What can hang from each mark
mefof: dadamor
volo: kinik
venel: kinik
kinik: bekofi kudaz migimav ziru
vomet: fikar kinik
fikar: volo
kudaz: dadamor
dadamor: dotu kudaz
bekofi: kinik

Every row comes from one small tree of marks. The marks that hang from a mark follow it in brackets, in alphabetical order. Every link used is in the known rows. Which tree was each row made from?
Known rows
fikar[volo[kinik]]: [-1.81 -0.23 -0.01 -0.59  0.86  1.94 -0.93 -1.39  0.25 -0.12 -0.02 -1.26
  1.40  0.82  0.19 -1.05 -0.74  1.20]
venel[kinik[bekofi kudaz[dadamor[dotu]] migimav ziru]]: [-4.06 -0.28 -0.92  0.70  0.08 -1.14 -0.21 -2.04  0.13 -2.63 -2.44 -0.35
  0.91 -2.43  1.14  0.60 -0.61 -3.16]
venel[kinik[migimav]]: [-1.95 -0.04 -0.86  0.36 -0.21 -0.43 -0.35 -0.98  0.22 -1.76 -1.39 -0.47
  0.00 -0.68  0.49 -1.36 -0.37 -0.01]
vomet[kinik[bekofi kudaz ziru]]: [-3.94  0.36 -0.92 -0.11  0.29  0.81 -0.08 -0.98 -0.30 -1.82 -1.46 -0.11
  1.52 -0.84  1.21  0.74 -1.69 -2.03]
fikar[volo[kinik[bekofi kudaz[dadamor]]]]: [-2.89 -0.39  0.17 -0.39  0.70  1.27 -1.08 -2.21  0.59 -0.59 -0.28 -1.21
  1.60 -0.33  0.50 -0.45 -1.07  0.08]
venel[kinik]: [-0.77 -0.64 -0.40 -0.33  0.07 -0.36 -1.13 -0.85  0.61 -1.36 -0.30 -0.55
  0.46 -0.42  0.05 -0.90 -0.38  0.24]
fikar[volo[kinik[bekofi kudaz[dadamor] migimav ziru]]]: [-4.34  0.29 -0.37 -0.04  0.91  1.30 -0.20 -2.27 -0.01 -1.01 -1.51 -1.09
  1.89 -0.55  0.88 -0.42 -1.26 -0.96]
kinik[bekofi kudaz[dadamor] migimav ziru]: [-5.18  1.07 -0.76  1.12  0.09 -1.30  1.51 -1.78 -0.53 -1.81 -3.07  0.35
  1.00 -2.75  1.39  1.29 -1.02 -4.42]
vomet[fikar kinik[bekofi]]: [-4.94 -0.81 -0.33 -0.60  0.42  1.13 -1.42 -0.22 -1.11 -1.21 -1.07 -0.90
  1.18  0.45  0.91  0.34 -2.68  0.54]
kinik[bekofi kudaz[dadamor[dotu]] migimav]: [-3.41 -0.04 -0.23  1.72 -0.80 -1.31  0.65 -1.78 -0.04 -1.51 -2.14  0.16
 -0.61 -2.78  1.40  1.47  0.03 -3.06]
fikar[volo[kinik[migimav ziru]]]: [-3.27  0.48 -0.56 -0.22  1.08  1.96 -0.06 -1.46 -0.36 -0.56 -1.25 -1.14
  1.69  0.60  0.57 -1.04 -0.95  0.17]
fikar[volo[kinik[kudaz migimav ziru]]]: [-3.70  0.55 -0.45 -0.30  1.09  2.12 -0.05 -1.84  0.07 -1.00 -1.28 -1.15
  1.77 -0.09  0.75 -0.96 -0.93 -0.65]
volo[kinik[kudaz]]: [-1.76 -0.03 -0.18 -0.22  0.06  1.25 -0.64 -1.66  0.69 -0.98  0.23 -0.89
  0.55 -0.42  0.12 -0.75 -0.59 -0.14]
fikar[volo[kinik[bekofi migimav ziru]]]: [-4.21  0.43 -0.56 -0.09  1.00  1.43  0.08 -1.64 -0.54 -0.66 -1.55 -0.86
  1.90  0.37  0.96 -0.86 -1.30  0.07]
mefof[dadamor[kudaz]]: [ 0.25 -1.97  0.17  0.18 -0.48 -0.47 -0.64 -0.01  0.46 -0.05 -0.68 -0.42
 -1.53 -0.64  0.17  2.93  2.63 -0.71]
bekofi[kinik[kudaz ziru]]: [-2.75  0.26 -0.51 -0.71  1.00  1.13 -0.05 -2.08  0.91 -1.87 -0.43 -0.33
  1.45 -0.88 -0.21  0.25 -0.73 -1.74]
kinik[kudaz[dadamor] migimav ziru]: [-3.29  1.14 -0.76  0.85  0.22 -0.19  1.23 -1.39 -0.17 -1.61 -2.44 -0.22
  0.57 -2.31  0.60  0.89 -0.25 -4.24]
dadamor[kudaz]: [-0.23 -0.98 -0.33  0.07  0.04  0.46  0.00 -0.43  0.60 -0.15 -0.41 -0.38
 -0.71 -0.50  0.48  1.45  1.65 -0.85]
fikar[volo[kinik[kudaz[dadamor] ziru]]]: [-2.59 -0.09 -0.05 -0.64  1.17  1.91 -0.88 -1.98  0.44 -0.62 -0.45 -1.42
  2.01 -0.16  0.20 -0.29 -0.89 -0.69]
fikar[volo[kinik[bekofi kudaz ziru]]]: [-3.80  0.09 -0.12 -0.66  1.22  1.64 -0.47 -1.95  0.19 -0.82 -0.81 -0.93
  2.31 -0.14  0.83 -0.44 -1.29 -0.58]

Which tree is each row?
[-2.65  0.15 -0.55  0.36 -0.04  0.51 -0.14 -2.58  1.07 -1.96 -0.76 -0.65
 -0.01 -1.41 -0.27 -0.20 -0.42 -1.04]  bekofi[kinik[kudaz[dadamor] migimav]]
[-1.46 -0.45 -0.08 -0.34  0.25  0.60 -0.94 -2.45  1.48 -1.53  0.33 -0.73
  0.45 -1.15 -0.69  0.24 -0.43 -0.81]  bekofi[kinik[kudaz[dadamor]]]
[-3.93  0.87 -0.99 -0.01  0.71  1.03  0.74 -2.20  0.51 -2.30 -1.53 -0.25
  0.98 -1.14  0.21 -0.21 -0.74 -1.98]  bekofi[kinik[kudaz migimav ziru]]
[-2.37 -0.04 -0.42 -0.52  0.81  0.73 -0.47 -2.40  1.02 -1.74 -0.34 -0.63
  1.33 -1.22 -0.58  0.73 -0.68 -2.06]  bekofi[kinik[kudaz[dadamor] ziru]]
[-3.22  0.15 -0.86  0.42  0.50  0.77  0.20 -2.48  0.49 -2.15 -1.43 -0.61
  0.62 -1.54 -0.03  0.85 -0.20 -2.60]  bekofi[kinik[kudaz[dadamor[dotu]] migimav ziru]]
[-5.22 -0.47 -0.50 -1.31  1.67  2.88 -1.46 -0.34 -1.17 -1.21 -1.46 -1.67
  2.50  0.98  0.68  0.22 -2.64 -0.22]  vomet[fikar[volo] kinik[ziru]]
[-8.33  0.22 -0.80 -0.55  1.35  2.23 -0.49 -1.31 -1.17 -2.41 -3.01 -1.22
  2.45 -0.55  1.90  0.16 -3.17 -1.76]  vomet[fikar[volo] kinik[bekofi kudaz migimav ziru]]
[-7.05 -0.48 -0.36 -0.17  0.61  1.70 -1.36 -1.70 -0.62 -2.06 -2.26 -1.60
  1.45 -0.84  1.41  0.17 -2.84 -0.81]  vomet[fikar[volo] kinik[bekofi kudaz[dadamor] migimav]]
[-4.33 -0.51  0.19 -0.84  1.21  1.99 -1.13 -0.76 -0.66 -0.54 -0.86 -1.56
  1.38  0.68  0.40 -0.77 -1.76  0.88]  vomet[fikar[volo[kinik[migimav]]]]
[-3.67  0.41 -0.80  0.77 -0.36  0.19  0.31 -1.48 -0.60 -0.88 -1.26 -0.38
  0.28 -0.01  0.85 -1.04 -1.13  0.65]  volo[kinik[bekofi migimav]]
[-4.64 -0.46  0.28 -0.90  1.22  2.09 -1.12 -1.06 -0.34 -0.86 -0.87 -1.58
  1.43  0.19  0.53 -0.72 -1.75  0.32]  vomet[fikar[volo[kinik[kudaz migimav]]]]
[-4.09 -1.38  0.59 -0.77  1.15  1.61 -1.82 -1.31 -0.31 -0.63 -0.51 -1.68
  1.48 -0.14  0.44  0.58 -1.51 -0.16]  vomet[fikar[volo[kinik[bekofi kudaz[dadamor[dotu]]]]]]
[-4.42  0.98 -0.42  1.10 -0.48 -0.92  1.42 -1.38 -0.02 -1.72 -2.22  0.65
 -0.08 -2.19  1.76 -0.08 -0.73 -2.19]  kinik[bekofi kudaz migimav]
[-4.88  1.37 -1.15  1.01  0.29 -1.04  2.07 -0.48 -1.59 -1.09 -3.14  0.80
  1.02 -0.87  1.56  0.44 -1.11 -2.34]  kinik[bekofi migimav ziru]
[-2.04 -0.45 -0.39 -0.27  0.77  0.86 -0.58 -2.35  0.91 -1.74 -0.34 -0.68
  1.08 -1.29 -0.46  1.33 -0.22 -2.36]  bekofi[kinik[kudaz[dadamor[dotu]] ziru]]
[-4.79 -0.49  0.17 -0.85  1.37  1.87 -1.16 -1.26 -0.49 -0.86 -1.15 -1.75
  1.78 -0.07  0.32 -0.13 -1.85 -0.51]  vomet[fikar[volo[kinik[kudaz[dadamor] migimav ziru]]]]
[-4.31 -0.85 -0.16 -1.13  1.11  2.74 -1.94 -0.39 -0.70 -0.99 -0.78 -1.76
  1.62  1.04  0.56 -0.25 -2.39  1.04]  vomet[fikar[volo] kinik]
[-4.88 -0.79  0.41 -1.10  1.46  1.54 -1.46 -1.32 -0.41 -0.73 -0.82 -1.58
  2.15 -0.08  0.38  0.22 -2.11 -0.47]  vomet[fikar[volo[kinik[bekofi kudaz[dadamor] ziru]]]]
[-5.83 -0.33 -0.34 -1.42  1.72  3.11 -1.46 -0.92 -0.53 -1.85 -1.46 -1.69
  2.61  0.00  0.92  0.33 -2.65 -1.37]  vomet[fikar[volo] kinik[kudaz ziru]]
